Known rows, with every way that one mark hangs from another
Q_271(Q_595(Q_259(Q_134 Q_769(Q_670)))): 24.1, 1.1, -9.5, 12.0, -20.4, 29.0, -28.3, -13.0, -6.8, 16.5, -7.9, 0.2, -13.7, 4.3, 4.3, -18.8, 10.0
Q_467(Q_271(Q_259(Q_134 Q_595 Q_769(Q_670)))): 19.0, -9.7, 15.7, -13.1, 7.3, -0.3, 19.4, 6.5, -13.0, -6.0, -20.5, -10.5, -5.8, -27.4, -0.3, -13.6, 7.4
Q_467(Q_271(Q_259(Q_134) Q_595)): 40.9, 18.0, -41.1, 3.8, -18.5, 10.3, -7.7, -19.3, -35.2, -0.2, -13.8, 13.4, 25.6, 24.7, 14.0, -14.7, 25.4
Q_134(Q_259(Q_271 Q_595)): -53.7, -2.3, 35.8, -8.4, -1.2, -11.9, 19.3, 13.8, 25.3, -19.2, 6.0, 13.5, -16.7, -14.6, -34.5, 11.8, -9.0
Q_259(Q_134): 16.4, -9.4, 10.5, 16.8, -9.4, 5.3, -1.7, -6.7, 10.9, -8.3, 2.7, 0.2, -5.4, 4.1, -25.7, -3.4, -5.7
Q_259(Q_134 Q_271(Q_595) Q_769): -8.7, -0.4, 37.6, 0.0, -18.3, 19.3, 12.3, 4.5, 17.6, -15.3, 21.6, -3.2, -19.5, -11.6, 2.8, -9.7, 13.4
Q_769(Q_670): 8.8, -16.3, -24.0, 13.4, -5.5, -15.4, -16.6, -12.9, 9.4, 2.5, -19.7, -12.9, -6.9, 25.7, -7.8, 15.9, -2.2
Q_134(Q_259 Q_769): -20.7, -3.0, -25.0, -13.7, 19.0, -22.6, -6.9, 3.4, 2.0, 4.9, 1.4, 2.3, 10.8, 8.3, -12.2, 6.7, -4.6
Q_271(Q_595): -1.3, 6.0, -27.1, 9.3, -21.9, 11.7, -28.3, -14.7, -9.5, 4.7, -7.9, 0.6, 2.8, 56.3, 6.0, 9.2, 14.9
Q_467(Q_271): 8.5, -12.2, -5.5, 19.3, -2.4, -4.0, 5.8, -10.3, 16.5, -9.3, -16.5, 0.7, 27.1, 38.1, -6.6, 10.4, 16.2
Q_467(Q_271(Q_595(Q_259))): 20.9, 13.1, -34.4, 27.8, -22.3, 28.8, -28.5, -23.9, -7.6, 11.8, -18.1, 23.6, 36.0, 61.2, 10.3, -3.4, 29.4
Q_271(Q_259(Q_134 Q_769(Q_670)) Q_595): 25.9, 4.3, -30.4, -12.4, -12.5, 9.5, -24.7, -9.5, -35.6, 4.3, -9.8, -13.8, -19.5, 5.0, 21.2, -16.3, 10.7
Q_595(Q_271(Q_259(Q_769))): -5.1, 4.8, 29.1, 23.9, 8.3, 29.1, -1.3, 2.9, -11.7, -15.1, 24.5, -0.6, 6.9, 27.0, 28.8, 6.1, -27.2
Q_134(Q_259(Q_271(Q_595)) Q_769(Q_670)): -21.8, 8.9, -49.0, -26.4, 4.3, -40.9, -2.9, 0.5, 6.2, 17.8, -10.4, 2.0, 2.1, -12.0, 11.7, 11.6, 12.2
Q_134(Q_259(Q_595(Q_271) Q_769(Q_670))): -42.0, -2.0, 46.6, 4.1, 7.6, -11.1, 24.0, 20.1, 14.1, 8.0, -2.1, 3.0, -9.6, -21.6, 1.8, 16.6, -20.1
Q_134(Q_259(Q_271 Q_595) Q_769(Q_670)): -41.6, -5.4, -0.5, -29.0, 20.3, -46.0, 20.5, 15.8, 22.0, 7.5, -8.1, -1.1, -11.7, -46.4, -18.4, 16.3, -7.4
Q_271(Q_595(Q_259(Q_769(Q_670)))): 3.4, -0.4, -23.6, 12.8, -16.8, 30.0, -43.4, -15.2, -9.3, 15.3, -12.4, -3.5, -7.8, 40.6, 17.9, -4.2, 14.1

Rows
24.9, -14.1, -5.7, -4.7, 1.9, 5.9, -10.1, -3.5, -15.7, -10.5, -1.9, -18.8, -23.5, -12.4, 1.0, -14.4, -10.9
Q_271(Q_259(Q_134 Q_769(Q_670)))
33.3, 20.4, -55.2, -16.7, 0.8, 4.4, -28.4, -11.2, -45.6, 14.4, 5.0, 0.3, 11.8, 12.3, 20.0, -14.5, 3.0
Q_271(Q_259(Q_134(Q_769)) Q_595)
20.5, 4.6, -28.6, -12.5, -2.1, -29.1, 2.8, -3.5, 9.6, 20.3, 0.1, -7.2, -2.3, -32.8, 10.1, 2.7, 11.8
Q_259(Q_134(Q_769(Q_670)) Q_271(Q_595))
-55.2, 1.6, 69.3, 10.7, 7.1, 10.1, 29.9, 24.7, 13.6, -4.2, 15.2, 11.8, -0.9, -8.8, -3.8, 11.1, -21.8
Q_134(Q_259(Q_595(Q_271) Q_769))
-17.3, -21.7, 62.9, -6.6, -0.2, -5.6, 33.8, 18.7, 34.4, -14.0, 5.4, -16.6, -40.4, -58.8, -20.3, -0.4, -4.6
Q_259(Q_134 Q_271 Q_595 Q_769(Q_670))
6.5, -8.3, 18.8, -0.8, 13.2, -13.6, 18.0, 5.8, 31.0, -7.1, 25.0, -2.9, 1.4, -37.8, -16.2, 0.5, -11.4
Q_259(Q_134(Q_769) Q_271)
5.4, 9.3, -25.2, -5.7, -6.3, 21.6, -12.9, -7.4, -35.2, -8.1, -9.5, -4.1, 19.2, 55.1, 37.3, -8.6, 31.0
Q_467(Q_271(Q_259(Q_769) Q_595))
24.7, 0.6, -25.3, -23.7, 18.8, -18.9, -4.4, 2.3, -28.6, 15.6, -9.9, -10.4, -10.2, -35.5, -5.7, -5.8, -16.2
Q_271(Q_259(Q_134(Q_769(Q_670)) Q_595))
22.1, 3.8, 8.8, -0.9, -2.8, 7.1, 14.7, -3.4, -18.4, -10.5, -10.7, 11.1, 13.1, -5.2, -14.2, -11.9, 3.3
Q_467(Q_271(Q_259(Q_134 Q_595)))
-34.3, -3.6, -1.9, -14.7, 20.1, -26.6, 12.2, 10.8, 25.5, -7.6, 16.5, 6.6, 5.5, -16.6, -12.7, 8.8, -8.0
Q_134(Q_259(Q_271) Q_769)
-27.7, -17.4, 85.7, 0.2, -0.7, 15.6, 36.9, 22.1, 33.4, -26.3, 23.5, -6.0, -32.1, -42.2, -26.1, -5.7, -9.8
Q_259(Q_134 Q_271 Q_595 Q_769)
20.8, 16.5, -55.3, 0.5, -16.0, 8.4, -23.4, -20.5, -38.3, -0.4, -19.1, 8.8, 30.6, 63.7, 28.0, -1.5, 28.2
Q_467(Q_271(Q_259 Q_595))
-36.2, 13.6, 25.0, 1.2, 20.5, -15.8, 23.2, 18.5, 6.2, 18.1, 11.8, 18.5, 20.1, -15.3, -2.1, 16.3, -26.7
Q_134(Q_259(Q_595(Q_271)) Q_769)
34.0, 16.6, -1.5, 15.8, 18.0, 3.4, 4.4, 0.2, -14.2, 9.5, 26.4, 8.7, 25.8, -15.9, 16.2, -1.7, -35.1
Q_595(Q_271(Q_259(Q_134(Q_769))))
-20.7, -12.5, 47.2, 24.2, -0.3, 40.6, -7.8, 3.3, 33.5, -24.8, 24.8, 2.3, -13.7, 13.8, -10.8, -3.3, -9.0
Q_595(Q_259(Q_271 Q_769))
31.3, -13.0, -24.9, -5.7, 13.0, -29.0, -2.2, -5.2, 7.9, 17.8, -10.6, -14.4, 0.9, -27.3, -10.5, 2.8, -7.0
Q_259(Q_134(Q_769(Q_670)))
